Each row was made from one path, in order. Every step used is in the known rows, and no mark comes twice. Write each row's path.
Known rows:
rudibip, loke, pazu, sugid: +0.22 -2.35 -4.06 +1.40 -1.72 -1.01 +0.19 +1.03 +4.74 -4.00 -0.06 -2.97
 +3.20 +1.17 +3.48 +0.22 -2.33 +2.91 +0.71
fedino, puzoraz, lezi, petazu, sugid, rudibip, loke: -0.86 -2.98 -1.29 +4.08 -2.49 +0.57 -0.26 +1.06 +1.60 +0.72 +2.60 -3.84
 +4.84 +3.59 -0.34 -0.91 -1.11 -0.10 -0.62
lezi, puzoraz, famin, petazu, sugid, rudibip, loke, pazu: -1.51 -2.55 -7.01 +1.04 -0.26 -0.12 +1.71 +1.24 +3.06 -4.04 +1.86 -0.39
 +7.61 +4.40 +1.01 -0.74 +0.53 +1.22 -2.47
lezi, petazu, sugid, puzoraz, dekami: -1.07 -0.40 -1.91 -1.21 -1.04 -0.31 +1.98 +2.04 +3.84 +1.91 +1.74 -0.60
 +4.68 +0.47 +1.41 -0.42 -3.36 +4.60 +0.30
sugid, puzoraz: -0.74 -1.41 -2.39 -2.30 -2.11 -3.40 +3.61 +3.44 +4.38 -0.17 +1.93 +1.80
 +1.56 +1.23 +1.76 -2.25 -2.98 +3.42 -0.61
sugid, rudibip, loke, pazu: +0.81 -3.68 -4.16 +1.89 -3.32 -1.52 +0.01 +0.63 +2.82 -3.65 +0.23 -2.68
 +2.20 +2.05 +2.24 -1.08 -1.05 +1.15 -1.82
pazu, sugid, rudibip, loke: +1.00 -2.47 -4.66 +2.40 -4.77 -2.05 -0.43 +0.96 +4.25 -1.74 +0.13 -3.20
 +2.48 +0.97 +2.59 -0.18 -1.04 +1.93 -0.67
puzoraz, dekami: +0.21 -0.37 -3.50 -1.03 -4.43 -3.27 -0.09 +1.86 +5.13 +0.93 +2.23 -0.43
 +4.35 +0.78 +2.09 +0.37 -2.75 +3.69 -1.38
fedino, puzoraz, lezi, petazu, sugid: -2.40 -1.93 -0.61 +1.30 -0.75 -0.56 +1.50 +2.34 +2.52 +2.30 +3.71 -1.71
 +5.72 +3.36 -0.46 -0.77 -2.52 +1.81 +0.74
fedino, puzoraz, sugid: +0.57 -1.77 -2.10 -0.59 -3.23 -3.40 +1.48 +3.48 +4.00 +0.32 +3.97 +1.47
 +4.67 +0.92 +0.39 -0.84 -2.63 +2.77 -1.78
rudibip, loke, pazu, sugid, puzoraz, dekami: +1.22 -1.02 -3.30 +0.79 -2.20 -0.86 -0.29 +0.89 +5.70 -2.99 -0.23 -2.37
 +3.66 +0.29 +4.32 -0.29 -2.99 +3.36 -0.10
rudibip, loke, pazu, sugid, puzoraz: +0.22 -2.20 -3.15 +0.53 -0.82 -0.90 +1.80 +1.78 +4.81 -4.07 -0.22 -1.57
 +1.96 +0.99 +3.84 -1.34 -2.80 +2.97 +0.72
famin, petazu, sugid: -1.47 -1.32 -3.91 -2.83 +0.04 -1.26 +3.24 +1.87 +2.52 -0.27 +2.83 +0.47
 +5.61 +2.22 -0.09 +0.24 -2.08 +2.55 -0.86
fedino, puzoraz, dekami: +0.01 -0.30 -2.22 +0.49 -5.47 -2.00 -0.69 +0.87 +5.62 +1.84 +3.67 +0.51
 +5.16 +1.41 +0.90 -0.99 -1.25 +3.24 -0.86
puzoraz, lezi, petazu, sugid, rudibip: -1.29 -3.12 -2.46 +1.37 -1.30 -2.06 +1.27 +2.70 +1.04 +1.67 +1.54 -3.72
 +4.71 +2.84 +0.44 -0.12 -2.47 +0.78 -1.13
loke, pazu, sugid, rudibip: +0.29 -3.52 -4.69 +1.88 -3.29 -2.62 +0.15 +0.77 +3.84 -1.84 -0.57 -2.92
 +3.50 +1.28 +2.74 -0.95 -0.68 +2.12 -0.48
loke, pazu, sugid, puzoraz, famin, petazu: -2.81 -2.11 -4.26 -1.53 +0.33 -1.40 +4.01 +3.47 +5.19 -3.00 +1.58 -0.83
 +5.99 +3.65 +3.43 -1.24 -2.17 +3.72 -0.19
rudibip, loke: +0.04 -1.58 -3.27 -0.25 -3.30 -2.18 +1.19 +2.10 +4.13 -2.00 +1.84 -0.84
 +2.10 +1.54 +2.00 -0.06 -2.74 +2.82 -0.65
fedino, puzoraz, lezi: -1.06 -1.76 -1.10 +0.49 -3.28 -3.43 +1.11 +2.84 +3.95 +1.38 +3.98 -0.08
 +4.23 +3.29 +0.43 -1.55 -2.31 +0.92 -0.94
petazu, sugid: -0.90 -1.02 -4.16 -1.24 -1.34 -2.75 +2.57 +1.87 +3.07 -0.14 +2.07 +0.18
 +4.36 +1.17 +0.00 -0.91 -2.39 +2.96 +0.36

Which path is each row?
+0.20 -2.46 -2.28 +0.71 -0.03 -2.19 +1.49 +2.93 +4.00 -3.43 +0.02 -2.99
 +2.69 +2.13 +3.91 -0.89 -4.09 +0.93 -0.18 : rudibip, loke, pazu, sugid, puzoraz, lezi
-3.10 -1.42 -3.48 -3.11 -1.11 -2.52 +4.86 +4.53 +4.76 -1.07 +3.58 +1.39
 +4.96 +4.05 +1.85 -1.64 -2.47 +3.61 -1.54 : sugid, puzoraz, famin, petazu
-2.02 -2.39 +0.01 -1.35 -0.42 -2.59 +3.12 +5.01 +3.43 +1.37 +2.06 -0.92
 +2.08 +2.76 +2.61 -0.74 -4.59 +2.56 -0.81 : sugid, puzoraz, lezi, petazu
-0.53 -2.31 -3.97 +0.22 -1.53 -2.45 +1.03 +1.57 +4.79 -2.14 +0.18 -1.86
 +3.79 +1.04 +3.04 -0.20 -2.10 +3.40 +0.83 : loke, pazu, sugid
-2.05 -1.60 -1.77 -1.49 +0.37 -0.47 +4.04 +3.01 +3.00 +0.75 +1.73 +0.23
 +3.06 +1.29 +0.84 -1.51 -3.10 +4.30 +1.13 : lezi, petazu, sugid, puzoraz
-1.51 -1.15 -3.10 -3.80 +1.04 -1.19 +4.79 +2.64 +2.69 -0.28 +2.58 +1.88
 +4.40 +2.00 +0.20 -1.43 -2.68 +2.58 -0.97 : famin, petazu, sugid, puzoraz
-1.10 -3.21 -0.84 +1.29 +0.79 -0.09 +1.38 +3.41 +3.80 -2.56 -0.18 -4.33
 +2.52 +2.45 +4.44 +0.16 -4.36 +2.12 +0.55 : rudibip, loke, pazu, sugid, puzoraz, lezi, petazu
-0.80 -0.84 -3.18 -2.12 -0.44 -2.59 +4.16 +2.54 +3.11 -0.20 +1.88 +1.56
 +3.15 +0.92 +0.28 -2.55 -2.89 +3.18 +0.34 : petazu, sugid, puzoraz
-3.65 -1.15 -3.10 -0.61 -0.01 -1.06 +4.72 +3.90 +3.95 -0.03 +2.51 -0.40
 +5.19 +2.99 +0.97 -1.89 -2.88 +5.05 +1.40 : lezi, petazu, sugid, puzoraz, famin
-1.73 -2.95 -5.99 +1.31 -0.74 +0.10 +1.82 +0.95 +2.03 -4.60 +1.81 -3.34
 +7.34 +4.62 +0.84 -0.73 -0.36 +0.97 -1.90 : puzoraz, famin, petazu, sugid, rudibip, loke, pazu
-1.60 -1.39 -2.09 -3.56 +1.90 -2.47 +4.54 +3.90 +1.78 +0.33 +2.85 +0.40
 +5.13 +3.11 +0.36 -0.98 -3.89 +0.55 -1.80 : famin, petazu, sugid, puzoraz, lezi
-3.35 -1.38 -3.08 -0.57 -3.11 -1.26 +2.67 +2.78 +5.27 -0.10 +5.22 +0.89
 +6.95 +4.97 +0.41 -1.41 -0.44 +3.10 -0.88 : fedino, puzoraz, famin, petazu
-0.90 -1.10 -2.30 -1.83 +0.47 -3.88 +3.93 +3.73 +2.24 +0.31 +2.14 +0.14
 +3.93 +2.03 +0.44 -2.02 -4.09 +1.15 -0.58 : petazu, sugid, puzoraz, lezi
-2.47 -0.43 -4.53 -1.26 -0.89 -3.08 +4.82 +3.45 +4.07 -0.96 +2.57 +0.91
 +5.35 +2.66 +0.43 -2.93 -2.61 +3.89 +0.56 : petazu, sugid, puzoraz, famin
+0.98 -1.32 -4.22 -2.49 -1.69 -4.97 +2.05 +4.83 +4.51 -0.06 +2.64 +3.51
 +4.02 +0.04 +1.79 +0.54 -3.31 +3.41 -2.88 : lezi, puzoraz, sugid
